Every row comes from one small tree of marks. The marks that hang from a mark follow it in brackets, in alphabetical order. Every link used is in the known rows. Which tree was each row made from?
Known rows
gelole[boko[kodi] vikug[pokip[podol sopo[dufol]]]]: [-13.3  41.5 -23.3 -35.7  15.8 -15.8  14.4  55.6 -66.5  47.9 -11.9 -12.5
 -80.2  18.7  -3.1  12.7  -0.4  20.0  26.7  18.9]
gelole[boko]: [-19.3  26.4 -30.2 -38.9  45.9   0.4 -19.7 -19.2 -64.8  25.8 -33.0  10.5
 -48.9  -3.3 -10.2  -3.4   0.5  18.9 -16.5  20.0]
zapor[dufol[sopo]]: [-25.0  15.0 -14.7 -59.4  27.3  21.5 -24.9 -36.7 -44.2  10.8   0.2  13.1
 -28.1  -3.2 -11.3 -26.9  23.4  14.3 -10.9  31.9]
sopo[dufol[kodi[boko]] pokip[vikug[gelole]]]: [ 13.4  32.0 -22.3 -40.2  14.6 -12.1 -26.1  22.2 -31.1   0.7  -4.1   7.9
 -19.8  -4.1  12.8 -13.7   8.7  37.0  11.8  42.2]
pokip[podol sopo[dufol[kodi]] vikug]: [ -8.3   7.3 -16.4 -39.7  -9.8  -1.5 -18.5  -2.3 -47.4  20.9 -53.1 -22.4
 -41.3  10.7  -9.6  18.5  11.9  45.7  32.8  26.1]
dufol[kodi[boko] sopo[pokip[podol vikug]]]: [-59.8  17.9   0.6 -48.5  -4.1  17.2 -14.0 -20.3 -25.3  -8.0 -13.1  17.0
 -12.1 -21.2   1.7  -0.8  23.2  45.5  18.0  60.0]
dufol[kodi sopo[pokip[podol vikug]]]: [-55.9  34.9  -6.1 -49.3 -19.6  21.0  -4.4 -31.0 -27.1  -4.0 -17.5   0.5
 -23.5 -14.4   6.0  -4.6  21.4  47.6  19.4  57.3]
sopo[pokip]: [ -3.2  11.3 -29.6 -44.1  16.9  -7.4 -36.3 -21.9 -39.9  -1.7 -14.9   7.2
 -31.3 -25.9   6.6 -24.0  -1.3  19.9 -18.6  49.3]
pokip[podol sopo]: [-25.1 -11.5 -19.2 -44.8   5.3  -1.5 -28.8 -38.5 -43.6  30.6 -59.4  -6.2
 -34.1 -17.2  -5.7   7.9  -1.0  34.0 -11.7  39.0]
pokip[podol vikug]: [-41.8  -6.2 -33.4 -44.2   6.7  12.6 -32.4   3.6 -43.2  28.9 -63.6  -5.6
 -36.5 -14.6  -6.1   9.7   1.6  32.2   6.0  42.2]
vikug[pokip]: [-28.1  21.3 -31.7 -46.1  26.1 -35.0 -23.3 -18.1 -33.3  44.2 -20.0  -1.5
 -35.7 -37.3   3.3 -13.0 -17.8  23.4 -28.7  41.1]
sopo[dufol[kodi] pokip]: [ 22.7  39.2 -24.8 -35.2   9.1 -22.0 -22.9 -34.9 -43.2 -16.1  -3.2 -13.5
 -32.6  -2.3   0.2 -27.2   9.0  31.3 -17.0  30.3]
pimon[podol[pokip[sopo[dufol[kodi[boko]]] vikug[gelole]]]]: [  0.0  12.7  -6.7 -30.8  31.8 -12.7 -20.0  -3.3 -15.3  56.7 -59.1  -5.1
 -13.8 -25.4  25.6  18.0   0.7  34.6   1.4   7.4]
sopo[dufol pokip[podol]]: [ 14.6   5.0 -32.2 -53.4   2.6 -14.0 -36.0 -29.0 -40.2  -6.0 -30.4 -10.8
 -37.4  -3.9   4.0 -15.7  -3.7  27.7 -25.2  35.2]
pimon[podol[pokip[sopo[dufol] vikug[gelole[boko[kodi]]]]]]: [  8.4  25.7 -13.8 -33.3  30.6  -6.9  -7.0  17.7 -24.3  64.0 -52.1 -13.0
 -38.6  -6.2  25.4  11.5  -4.1  25.4   7.8  -1.1]
dufol[kodi sopo]: [-58.5  39.3  -2.3 -40.9   5.6   5.0  -3.6 -64.9 -39.0   8.1 -20.3  -8.3
 -17.4 -25.4  -9.8 -16.9  21.2  46.3  -7.9  38.9]
dufol[kodi[boko] sopo[pokip]]: [-47.0  26.3   3.2 -44.8  10.2   3.7 -14.1 -44.1 -29.4 -13.3   3.3  17.5
  -7.4 -29.8  -0.5 -18.5  22.5  40.8  -3.0  53.5]
zapor[dufol]: [ -2.2  16.8 -30.8 -41.8  42.5  10.0 -35.8 -25.6 -50.0  15.5  -6.4  12.6
 -34.0  -0.6 -12.5 -26.8  17.9   5.2 -26.0  27.9]
podol[pokip[sopo vikug[gelole[boko]]]]: [ -6.6  22.6 -18.9 -43.7  30.4   7.0 -22.0  31.5 -40.3  60.1 -21.4   3.4
 -30.1 -11.6  26.2  19.8   4.4  30.6   0.6  27.0]
vikug[gelole[boko] pokip]: [-31.1  51.0 -36.3 -52.4  40.1 -22.7  -6.1  10.8 -27.4  76.8 -19.1  23.1
 -38.4 -22.5  25.7  -1.2 -29.0  26.4 -29.7  43.8]
zapor[dufol[kodi sopo]]: [-31.0  42.2  -9.7 -43.6  23.0  21.1 -11.3 -50.1 -41.7   6.1   7.6   9.2
 -23.9   1.9 -12.5 -26.7  34.5  22.0 -11.2  33.2]

Write each row's tree
[  3.3  16.4 -22.5 -39.4   2.5  -7.3 -29.4   4.6 -37.4 -12.4 -20.8  -1.6
 -29.3   2.9   0.8  -1.8  12.6  36.2   7.2  39.8]
sopo[dufol[kodi[boko]] pokip[podol vikug]]
[-45.3  28.3 -38.5 -54.5  16.8 -21.0 -15.8  -8.4  -9.3  77.9 -42.3  11.2
 -24.5 -39.0  28.8  -0.6 -31.0  34.6 -46.1  59.6]
vikug[gelole pokip[podol]]
[-30.0  56.1 -15.1 -54.3  12.8  41.2  -2.8  -6.2 -31.1  13.9  11.2  30.5
 -33.0  20.1  12.0  -8.7  27.8  23.0  10.5  48.3]
zapor[dufol[kodi sopo[pokip[podol vikug[gelole[boko]]]]]]
[-30.2  18.5 -23.1 -43.3   4.9  19.5  -6.4  42.7 -38.4  57.9 -49.3   7.5
 -46.7   8.7   9.7  20.1  -1.4  36.2  31.4  43.2]
pokip[podol sopo vikug[gelole[boko[kodi]]]]
[ 15.6   3.2 -15.4 -44.1  18.1 -10.1 -33.9  11.9 -48.7  33.3 -19.4 -23.4
 -31.1  -8.7   8.6   9.3  11.7  31.4   2.4  13.1]
podol[pokip[sopo[dufol] vikug]]
[-27.5  41.7 -12.4 -49.7   8.6  27.8 -13.1 -46.9 -32.0  -4.6  10.6  16.6
 -26.1   5.7  -0.7 -22.7  31.5  21.3 -12.0  47.0]
zapor[dufol[kodi sopo[pokip[podol]]]]
[-12.8  36.7 -28.3 -61.5  19.6 -26.0  -2.7   8.4 -26.3  78.6 -34.4  11.0
 -45.7  -2.0  26.6  16.5 -30.3  36.3 -16.3  36.7]
vikug[gelole[boko] pokip[podol sopo[dufol]]]
[ -7.5  11.8 -18.4 -43.6  21.9   3.2 -29.0  23.6 -31.8  57.8 -24.2  -3.9
 -19.7 -23.9  26.1  11.8   4.6  33.1  -4.1  33.2]
podol[pokip[sopo vikug[gelole]]]
[-53.1  37.4  -6.0 -48.7 -13.1  13.9  -5.1 -60.8 -26.5  -5.1 -16.3   0.8
 -19.5 -20.5   5.4 -12.5  18.2  44.8  -8.9  55.9]
dufol[kodi sopo[pokip[podol]]]
[-43.2  57.4 -38.1 -44.1  27.3 -14.3   4.6  17.9 -19.4  81.0 -23.4  14.6
 -46.5 -13.2  23.9  -2.8 -27.0  27.2 -39.4  50.2]
vikug[gelole[boko[kodi]] pokip[podol]]
[-34.5  21.3 -27.7 -56.2   8.5 -22.5 -13.6  -4.7  -9.8  80.9 -40.1  10.8
 -26.7 -33.9  29.3   7.8 -29.5  37.3 -25.2  58.4]
vikug[gelole pokip[podol sopo]]
[ -9.7   4.7 -14.3 -37.9  26.8  -3.1 -22.2  -1.8 -14.3  67.6 -68.1  -4.8
 -21.4 -33.3  31.6  17.2  -7.7  29.0   2.5  14.2]
pimon[podol[pokip[sopo vikug[gelole]]]]
[-19.2  39.6 -24.6 -51.1   3.9 -32.3  -4.9 -13.6 -12.8  72.2 -33.2  -2.5
 -27.7 -18.6  25.4   5.0 -23.5  45.1 -24.3  46.7]
vikug[gelole pokip[podol sopo[dufol[kodi]]]]
[ -4.6  11.7 -15.5 -36.7  -0.2 -13.0 -17.9 -49.0 -47.0  19.0 -51.2 -22.8
 -35.4   1.0 -10.4   5.2   7.3  43.4 -10.3  23.7]
pokip[podol sopo[dufol[kodi]]]
[-27.1  53.4 -29.9 -28.8  32.9 -13.1  11.9  58.3 -67.3  46.1  -0.1  -3.0
 -74.0   2.2  -2.9  -1.2   1.2  12.0  16.1  24.9]
gelole[boko[kodi] vikug[pokip]]
[-49.0  16.5 -13.7 -71.6  -5.3  28.1 -12.4   1.9 -28.4  20.0 -26.3  19.0
 -31.2 -10.6  19.7   2.5   1.7  38.5  20.7  56.4]
dufol[sopo[pokip[podol vikug[gelole[boko]]]]]
[  0.0  25.1 -25.0 -43.1   3.9  -3.7 -25.8  15.5 -25.2   6.2 -22.8   6.4
 -21.1  -0.4  14.9  -1.3   5.4  40.9   2.2  47.7]
sopo[dufol[kodi[boko]] pokip[podol vikug[gelole]]]
[-15.1  15.3 -14.9 -64.3  14.7  27.6 -27.0  -4.9 -38.6  -2.5  15.2  20.1
 -32.1   3.6   0.4 -24.6  24.5  12.9  17.5  43.4]
zapor[dufol[sopo[pokip[vikug]]]]
[-28.6 -16.3 -19.8 -46.8  -4.7  10.2 -28.3   7.9 -45.0  32.6 -61.6  -5.8
 -39.9  -7.8  -4.5  20.8   4.0  36.0  32.4  40.9]
pokip[podol sopo vikug]
[-61.7  25.1  -1.3 -52.1  -3.2  21.1 -11.2 -12.3 -16.0   7.3 -14.8  23.5
  -5.8 -23.7  13.6  -0.1  17.5  48.7  13.5  66.8]
dufol[kodi[boko] sopo[pokip[podol vikug[gelole]]]]
[ -0.9  28.3 -24.2 -57.6  17.5 -40.8 -14.8   1.5 -19.6  69.6 -19.2   0.1
 -28.6 -25.3  23.4  -6.5 -27.4  36.6 -15.5  40.6]
vikug[gelole pokip[sopo[dufol]]]
[  0.4 -11.2 -19.0 -49.5   3.1 -13.2 -29.8 -39.1 -48.8  23.1 -56.9 -19.5
 -37.8  -2.8  -9.5   4.7  -1.5  36.8  -9.4  23.3]
pokip[podol sopo[dufol]]
[ 11.7  19.7 -11.6 -33.6  12.9 -24.1 -18.4 -40.5 -54.1  12.5 -27.1 -22.2
 -33.6  -2.6 -13.9 -10.1  10.3  38.8   0.8  16.2]
pokip[sopo[dufol[kodi]]]
[-34.0  29.6  -4.1 -43.2  36.0  18.8 -18.4 -40.8 -40.8   3.0  11.8  22.9
 -15.4  -3.4 -15.8 -24.0  35.4  21.2 -11.8  35.1]
zapor[dufol[kodi[boko] sopo]]
[-21.6  41.0 -27.5 -22.2  35.7   7.9   4.4  45.8 -79.5  27.0 -14.5  -5.0
 -69.0   9.6 -13.7  -4.9  15.9  13.3  18.1  18.4]
gelole[boko[kodi] vikug]
[  9.0  32.5 -27.9 -38.3  -1.0 -13.3 -22.4 -41.6 -37.8  -9.9 -22.5 -14.2
 -34.0   0.7   2.7 -15.7   6.5  34.9 -26.9  36.5]
sopo[dufol[kodi] pokip[podol]]
[-28.5  36.3 -31.0 -42.7  37.4 -12.4  -1.2  40.9 -68.6  48.0 -18.8   7.5
 -66.7  -6.2   2.8  15.1  -5.0  16.9  15.7  24.7]
gelole[boko vikug[pokip]]
[  9.7  40.5 -15.6 -38.5  25.2  -1.9 -13.7  22.7 -42.9  51.2 -14.4 -10.2
 -30.4   3.9  22.8  17.6  11.1  38.3   1.8  15.6]
podol[pokip[sopo[dufol[kodi]] vikug[gelole[boko]]]]
[  9.1  10.0  -6.9 -33.1  22.4 -25.5 -24.7 -33.0 -53.2  10.1 -25.0 -11.1
 -26.4  -7.2 -16.7  -6.9  12.2  37.7  -0.4  18.2]
pokip[sopo[dufol[kodi[boko]]]]
